What can hang from each mark:
taguz: lifu nezu pobugik voro
vuro: lifu
nezu: taguz
guseg: bopeg
bopeg: guseg pobugik
pobugik: bopeg taguz
lifu: nafi taguz vuro

Every row comes from one small tree of marks. Brackets hold a mark, then the marks that hang from it, in alphabetical order. Every link used is in the known rows. Which tree was each row made from?
In the rows, zero is written as 128.
Known rows:
(nezu (taguz lifu pobugik voro)): [110 199 127 144 105 108 168 189 119 119 132  79  91 182 176 157 133 163
 153 133 180 167]
(nezu taguz): [118 140 109 131 117 124 160 149 115 106 134  95 117 167 172 139 136 128
 151 126 152 139]
(vuro (lifu nafi (taguz nezu))): [116 143  80 113  98 126 156 160  74 105 155 132 116 156 185 109 117 143
 135 149 161 131]
(bopeg guseg): [112 141  95 132 131 139 177 152 114 136 120 105 106 177 156 141 122  95
 110 137 140 155]
(lifu (taguz nezu pobugik voro) vuro): [149 210  97 120 114 121 139 204 114 121 138  95 104 175 189 142 101 152
 148 150 166 159]
(guseg (bopeg (pobugik (taguz nezu)))): [ 88 136  96 147 154 141 155 198 127 109 149  88  95 144 172 115 142 107
  97 135 153 133]
(nezu (taguz lifu voro)): [112 181 121 148 107 114 168 171 122 105 137  91  94 182 168 135 146 160
 159 116 173 177]
(pobugik taguz): [103 142 100 142 145 139 152 159 127 116 136  97 113 157 160 120 140 121
 132 123 159 139]
(nezu (taguz (lifu vuro) pobugik voro)): [112 209 107 131  97 111 154 190 108 117 125  91 102 187 181 144 123 173
 156 119 191 178]
(guseg (bopeg (pobugik taguz))): [ 86 130  93 146 158 137 149 183 118 120 139 104 103 148 146 104 148  95
  88 112 144 131]
(nezu (taguz lifu pobugik)): [ 99 173 134 128 109 108 162 171 106 122 130  76 100 173 178 163 125 156
 150 134 176 145]
(pobugik bopeg taguz): [109 131  93 153 145 147 150 174 133 116 124  81 109 159 145 118 136 113
 114 125 158 147]
(bopeg guseg pobugik): [ 95 129 104 119 137 141 179 163 106 152 117  93 106 180 153 141 125  84
  84 131 125 157]
(lifu (taguz pobugik voro)): [144 192 115 132 126 114 147 186 117 137 138  99 102 173 157 145 116 129
 137 142 145 148]
(taguz (pobugik (bopeg guseg)) voro): [127 171  90 152 129 139 180 205 133 150 104  81  90 189 146 158 114  94
  88 155 147 175]
(vuro (lifu nafi (taguz pobugik voro))): [122 178  77 123  99 115 156 181  77 129 143 138 113 169 165 117 119 139
 121 141 162 142]
(vuro (lifu nafi taguz)): [114 137  75 112 103 122 152 143  68 116 145 149 124 160 159 100 123 131
 125 127 153 129]
(pobugik (bopeg guseg) taguz): [102 127  89 141 151 158 165 170 141 123 113  82 101 176 139 131 132  97
  96 137 143 155]
(guseg bopeg): [119 143  85 159 135 123 158 170 109 119 136 125 104 150 150 115 131  92
 111 121 153 137]
(taguz pobugik): [116 161 108 139 126 121 161 174 104 144 127  93 109 162 170 152 114 112
 122 142 159 136]
(lifu nafi taguz): [130 154  93 110 123 126 133 148  90 125 135 133 116 163 157 102 109 132
 135 123 143 141]
(nezu (taguz (pobugik bopeg))): [121 145 109 138 118 125 158 183 120 121 118  70 109 170 163 162 122 120
 127 144 156 137]

Write each row's tree:
[ 93 178 111 118 101 115 152 170  87 121 125  99 102 174 182 137 116 165
 146 130 184 151] -> (nezu (taguz (lifu nafi) pobugik))
[109 217  77 133 100 120 144 197  82 138 114 123 101 182 174 109 102 166
 128 116 198 191] -> (taguz (lifu nafi vuro) pobugik voro)
[ 66 150 125 119 143 149 176 184 128 128 133  62  82 177 176 141 134 136
 105 143 157 167] -> (bopeg guseg (pobugik (taguz lifu nezu)))
[143 189  65 114 112 129 124 170  90 118 128 148 117 178 158  83 108 149
 141 108 159 173] -> (lifu nafi (taguz voro) vuro)
[115 205  74 139  96 132 150 195  93 113 128 119  96 177 194  96 110 178
 142 121 202 202] -> (taguz (lifu nafi vuro) nezu voro)
[151 181 108 143 126 121 146 202 125 139 125  85  97 175 142 144 112 120
 118 144 143 154] -> (lifu (taguz (pobugik bopeg) voro))
[117 145  95 137 132 139 174 185 120 151 103  79  98 180 148 164 106  88
  86 157 143 153] -> (taguz (pobugik (bopeg guseg)))
[ 98 160  91 161 152 141 160 217 140 107 151  89  87 154 169 108 150 114
 100 132 156 156] -> (guseg (bopeg (pobugik (taguz nezu voro))))
[ 89 152  97 132 154 152 173 183 138 137 124  86  96 185 149 125 146 104
  91 126 135 172] -> (bopeg guseg (pobugik (taguz voro)))
[132 191 106 156 120 125 172 209 126 130 137  78  92 168 193 158 116 132
 132 161 171 161] -> (taguz nezu pobugik voro)
[ 96 155  87 160 157 137 155 200 132 117 140 105  94 157 143  98 156 102
  91 110 148 155] -> (guseg (bopeg (pobugik (taguz voro))))
[127 175  97 132 106 109 166 181  95 129 148 115 109 169 160 141 128 130
 128 145 155 136] -> (vuro (lifu (taguz pobugik voro)))
[133 165  71  98 116 129 119 151  77 120 127 146 126 169 160  88 100 143
 138 109 155 151] -> (lifu nafi taguz vuro)
[106 194 107 129 103 119 157 194  96 131 127  84  98 168 199 151 100 163
 139 143 196 164] -> (taguz (lifu vuro) nezu pobugik)
[ 96 160 104 123 102 122 152 152  91 107 129 112 106 173 175 114 128 164
 151 115 177 161] -> (nezu (taguz (lifu nafi)))
[104 183 130 142 112 116 169 191 108 135 135  71  87 163 194 165 109 152
 136 158 184 153] -> (taguz lifu nezu pobugik)
[105 134  91 142 148 163 170 187 150 111 123  65  92 171 167 139 128 111
 105 159 151 157] -> (pobugik (bopeg guseg) (taguz nezu))
